Each row comes from the steps of one walk. Every step used is in the known rows, and no mark comes twice. Write the walk behind each row, first mark first.
Known rows:
savis/ruzor/paku/vosud/peli/mibip: [ 1.66  0.25 -4.08 -0.15 -3.76 -1.25  1.81  2.94  0.47  1.39 -3.21 -1.31
  0.19  1.25 -3.05  0.62 -0.82 -0.94 -1.25 -2.96  2.54]
peli/mibip/genem: [ 2.49  1.51 -1.09  0.90 -3.05 -0.18 -1.23  0.20  3.77  1.10 -4.80 -0.35
  0.98 -1.67 -0.23  3.98  1.64 -0.86 -1.09 -4.04  1.67]
vosud/genem: [ 1.25  0.35 -2.82  0.10 -0.39 -0.78  0.57  1.65  0.81  3.65 -1.37 -0.11
  1.09 -0.31  0.46  0.08  1.50 -0.96 -0.18 -2.39  0.54]
mibip/genem: [ 1.97 -0.22 -1.20  0.73 -0.78 -0.58 -1.04  0.23  1.60  1.52 -3.90 -0.37
 -0.34 -0.41  0.42  2.13  2.13 -0.80 -0.41 -2.24  1.12]
vosud/peli/mibip: [ 2.02  0.50 -2.03 -0.72 -3.48 -0.39  0.52  0.10  2.65  2.29 -2.43  0.04
  1.16 -2.12  0.00  1.24  0.43 -1.71 -0.96 -3.73  1.38]
ruzor/peli/mibip/genem: [ 4.32  1.20  0.38 -0.03 -4.27  0.61 -1.26 -1.87  3.62  3.76 -5.54 -0.80
  0.85 -0.91 -0.07  2.80  1.91 -1.29 -1.51 -3.09  0.98]
paku/ruzor: [ 1.00  0.59 -5.27 -0.15  0.37 -1.43  0.13  1.12 -0.88 -0.80 -0.54  0.90
  0.00 -1.15  1.28  0.40  2.74 -0.62  1.28 -2.15  0.24]
peli/mibip/genem/ruzor/savis: [ 4.90  3.86 -1.25  0.83 -3.74 -0.13 -1.77  2.41  5.76  2.54 -4.53 -1.36
  0.77 -1.32 -1.32  4.51  1.46  0.49 -3.48 -3.71  0.66]
peli/mibip/genem/ruzor/paku/vosud/savis: [ 3.28  2.79 -2.21  0.73 -4.06 -1.63 -0.68  3.35  3.52  2.25 -5.37 -2.95
 -0.68  1.42 -4.00  2.78  1.16 -0.27 -1.98 -2.75  2.96]
peli/mibip/genem/ruzor: [ 2.82  4.21 -3.28  0.80 -4.02 -0.92 -2.16 -0.75  4.64  1.15 -4.08 -0.74
  1.01 -2.05 -0.51  3.79  1.73 -0.01 -3.29 -2.82  1.40]
savis/vosud/peli: [ 0.65 -1.69 -0.67  0.28 -1.53 -0.98  1.30  0.67 -0.01  1.59 -1.91  0.11
 -2.47 -0.07  0.77 -0.59  0.29 -1.51  0.01 -1.89  1.08]
vosud/peli/mibip/genem/ruzor: [ 3.10  2.96 -3.57 -0.14 -4.93 -1.11 -1.01 -1.21  5.45  2.80 -4.83 -0.62
  1.16 -2.16 -0.28  3.48  0.83 -0.52 -3.61 -2.86  1.58]
vosud/genem/mibip/peli: [ 1.86  4.28 -2.98  0.48 -4.35 -0.66 -0.75  2.79  2.53  3.94 -3.40 -0.31
  0.80 -0.14  0.14 -0.29  1.98 -1.55 -1.95 -2.12  1.30]
mibip/peli: [ 2.14  1.32 -1.32  0.53 -1.02 -0.50 -0.97  1.51  0.59  1.37 -2.92 -0.53
 -0.69 -0.44  0.36 -0.53  2.86 -0.14 -0.67 -1.39  0.79]
paku/vosud/genem/mibip/peli: [ 2.19  5.10 -2.18  0.65 -4.09 -1.84 -0.16  3.23  0.48  3.60 -3.39 -0.34
 -0.45  2.77 -1.18 -0.07  1.44 -0.86 -1.02 -2.81  2.34]
savis/ruzor: [ 0.33 -0.63 -4.73  0.28 -0.75 -0.79  0.11  1.42 -0.08 -1.07 -1.28 -1.07
  1.07 -0.78  1.08  0.22  1.05 -1.19 -0.98 -1.58  0.28]
paku/ruzor/peli/mibip/genem: [ 4.29  2.08 -3.06 -0.27 -3.62 -0.28 -0.85 -1.44  3.06  1.90 -5.33  0.12
  1.11 -1.23  0.79  3.36  2.85 -1.00 -0.35 -3.27  0.71]
genem/mibip/peli: [ 1.69  3.75 -1.93  0.68 -4.10 -0.47 -1.56  1.83  1.63  1.51 -2.78 -0.48
 -0.67 -0.54  0.12 -0.57  2.40 -1.33 -1.61 -1.82  1.17]
genem/ruzor/paku/vosud: [ 1.61  2.43 -2.94  0.40 -1.03 -2.24 -0.55  1.75 -1.94  2.49 -0.46 -0.95
 -2.12  1.96 -3.68 -1.57  1.47  0.67 -1.26 -0.35  1.63]
vosud/peli/mibip/genem: [ 2.92  0.51 -1.42 -0.01 -3.87 -0.35 -0.10 -0.23  4.57  2.63 -5.50 -0.16
  1.02 -1.77  0.07  3.72  0.65 -1.39 -1.48 -4.05  1.83]
paku/vosud/savis/ruzor/peli/mibip/genem: [ 3.85  0.18 -1.80 -0.31 -4.61 -0.54  0.55  1.15  3.14  0.98 -6.85 -3.52
  1.41  2.34 -0.63  3.34  0.49 -2.00 -1.14 -3.54  2.13]
paku/vosud/peli/mibip/genem: [ 3.10  1.23 -0.70  0.05 -3.69 -1.40  0.36  0.21  2.35  2.29 -5.49 -0.25
 -0.23  1.13 -1.26  3.78  0.23 -0.88 -0.42 -4.66  3.05]

Write each row's walk:
[ 0.80  1.83 -3.38  1.52 -1.95 -1.43  0.32  2.97  0.78  4.27 -1.47 -0.76
 -1.92  0.43 -2.11 -1.52  0.83  0.14 -2.26 -0.08  0.83]	savis/vosud/genem/ruzor/paku
[ 2.50  1.03 -2.25  0.63 -1.80 -2.19 -0.45  3.26  1.53  2.78 -4.54 -3.05
 -1.93  2.55 -3.45  0.78  1.64 -0.17 -1.29 -0.83  2.41]	mibip/genem/ruzor/paku/vosud/savis
[ 0.60 -0.44 -3.78  0.64 -0.60 -1.49  0.95  3.43 -2.57  0.20 -1.70 -1.43
 -1.09  2.46 -2.71 -0.99  0.65 -0.29 -0.20 -1.25  1.60]	savis/ruzor/paku/vosud
[ 1.19  0.13 -0.80  0.57 -3.82 -0.51  1.02  0.71  2.07  0.95 -2.89  0.10
 -1.27 -1.21  0.26  1.20 -0.28 -1.82 -0.67 -3.69  1.65]	savis/vosud/peli/mibip
[ 2.04  1.94 -0.19  1.35 -3.82 -0.40  0.73  5.46  2.36  3.77 -2.28 -0.50
 -1.39  1.15 -0.37  0.46 -0.04 -1.74 -0.99 -3.56  0.69]	ruzor/savis/vosud/genem/mibip
[ 2.85  0.26 -3.87 -1.04 -0.84 -0.77  0.11 -1.00 -1.01  1.95 -1.28  0.52
 -0.02 -0.40  1.34 -0.94  3.02 -1.13  0.79 -1.32 -0.48]	paku/ruzor/peli
[ 1.78  1.08 -2.92 -0.09 -1.15 -2.19  0.28  3.83 -0.42  2.26 -1.35 -2.91
 -1.80  2.14 -3.39 -1.54  1.28 -0.48 -0.79 -0.57  1.94]	genem/ruzor/paku/vosud/savis
[ 3.34 -0.29  1.11  0.41 -3.54  0.04  1.41  3.64  3.12  2.34 -3.19 -0.49
 -1.45 -0.55 -0.56  1.72 -0.58 -1.26 -0.75 -4.59  0.95]	ruzor/savis/vosud/peli/mibip
[ 1.01  3.83 -1.69  1.79 -4.78 -0.79 -0.20  3.29  2.05  2.80 -3.93 -0.21
 -1.63  0.79  0.45 -0.41  1.32 -1.57 -1.62 -2.19  1.55]	savis/vosud/genem/mibip/peli
[ 3.07  0.16 -2.43 -0.96 -4.10 -0.67  1.37  1.65  1.21  0.48 -3.66 -3.36
  1.42  1.99 -0.54  0.96  0.14 -2.23 -0.55 -3.35  1.63]	paku/vosud/savis/ruzor/peli/mibip
[ 2.95  3.50 -3.01  1.10 -4.20 -0.58 -2.00  0.92  4.30  2.78 -4.54 -1.18
  0.02 -1.71 -2.98  2.51  1.84  0.19 -3.35 -1.83  1.67]	peli/mibip/genem/ruzor/paku
[ 0.49 -2.04 -4.73 -0.23 -0.90 -0.70  1.12  3.26  1.34 -1.26 -2.24 -2.94
  1.58 -0.46  1.29  0.12  0.94 -2.22 -0.49 -1.92  0.57]	vosud/savis/ruzor
[ 3.94  4.31 -3.39 -0.70 -4.90 -0.55 -0.51 -1.32  3.55  6.04 -2.28 -0.87
  2.39 -1.15 -0.39  0.42  1.28 -0.84 -3.32 -1.92  0.07]	vosud/genem/ruzor/peli/mibip
[ 3.74  3.28 -2.18  0.01 -0.77 -2.00  0.54  4.29  0.44  4.68 -1.00 -1.10
 -0.16  2.75 -2.05  0.61  0.76  0.99 -1.52 -2.53  0.79]	paku/vosud/genem/ruzor/savis
[ 2.42  1.93 -2.16  1.45 -5.49 -0.85 -0.34  1.02  4.63  3.21 -5.62 -0.90
 -2.29 -0.97 -2.48  2.00  0.11 -0.34 -3.56 -1.55  2.05]	savis/vosud/peli/mibip/genem/ruzor/paku
[ 2.89  0.96 -3.20 -0.57 -4.18  0.34  0.00 -0.78  1.92  1.19 -2.80 -1.36
  2.18 -1.16  0.58  0.77  0.77 -1.73 -2.01 -2.49  0.32]	savis/ruzor/peli/mibip
[ 3.10  3.54  0.32  1.68 -4.56 -0.05  0.24  6.42  3.17  4.12 -4.21 -0.88
 -1.92  1.55 -0.43  0.22  0.95 -0.88 -1.75 -2.99  0.93]	ruzor/savis/vosud/genem/mibip/peli
[ 3.02  4.18 -2.28  1.25 -3.87 -1.68 -1.46  1.47  2.22  2.46 -4.39 -1.15
 -1.07  1.24 -4.24  2.66  1.13  0.77 -2.29 -2.48  2.68]	peli/mibip/genem/ruzor/paku/vosud
[ 1.78 -1.15 -1.06 -0.46 -1.00 -1.58  1.48  2.31 -1.84  3.97 -2.01 -0.45
 -2.09  2.27 -3.16 -1.76  0.49 -0.60  0.43 -1.52  2.06]	ruzor/paku/vosud/peli
[ 0.69  2.44 -3.60  1.20 -1.87 -1.75  0.17  1.30  0.91  2.56 -1.07 -0.41
 -1.16  0.03  0.38 -0.18  0.78 -0.25 -1.98 -1.11  0.58]	savis/vosud/genem/ruzor
[ 1.51  4.06 -4.88  1.08 -4.70 -1.49  0.60  5.56  0.48  3.11 -4.30 -1.58
 -0.02  3.21 -2.94 -0.97  0.70 -0.68 -2.34 -1.43  2.33]	savis/ruzor/paku/vosud/genem/mibip/peli
[ 2.81  1.44 -2.53  0.18 -2.56 -2.27 -0.08  0.83  0.91  4.72 -4.32 -1.09
 -2.22  2.30 -3.38  0.48  0.85  0.47 -2.24 -0.60  2.29]	mibip/genem/ruzor/paku/vosud/peli
[ 1.55 -1.56 -0.78  0.10 -0.26 -1.40  1.08  4.68 -1.34  2.07 -2.10 -2.45
 -1.82  2.68 -3.06 -1.35  1.24 -1.22  1.46 -1.75  2.18]	ruzor/paku/vosud/savis
[ 2.24 -2.42 -3.18 -1.16 -2.22 -0.19  1.10  1.25  1.34  1.35 -2.86 -3.41
  1.48  0.25  1.32 -1.11  1.28 -2.61 -0.98 -0.94 -0.05]	vosud/savis/ruzor/peli
[ 3.00  0.19 -3.20 -0.15  0.76 -0.81  0.34  4.18  0.22  0.51 -1.01  0.26
 -0.07 -0.47  0.53  1.00  2.52 -0.14  1.00 -3.01 -0.29]	paku/ruzor/savis
[ 0.63 -1.30 -4.03 -0.20 -0.62 -1.90  1.49  3.72 -0.87 -1.79 -2.19 -2.97
  0.45  2.35 -0.05  0.48  0.46 -1.70  0.40 -2.51  1.79]	paku/vosud/savis/ruzor
[ 3.14  2.12 -2.34 -0.86 -2.47 -0.63 -1.23 -2.33  0.43  3.95 -0.79 -0.94
 -0.15 -0.47  0.10 -1.72  2.15 -0.44 -2.48  0.16 -0.41]	genem/ruzor/peli
[ 3.38  3.85 -2.75  0.03 -4.64 -2.15 -0.54 -0.77  3.26  2.36 -4.86 -0.55
 -0.07  0.75 -1.55  3.64  0.24 -0.09 -2.67 -3.44  2.68]	paku/vosud/peli/mibip/genem/ruzor
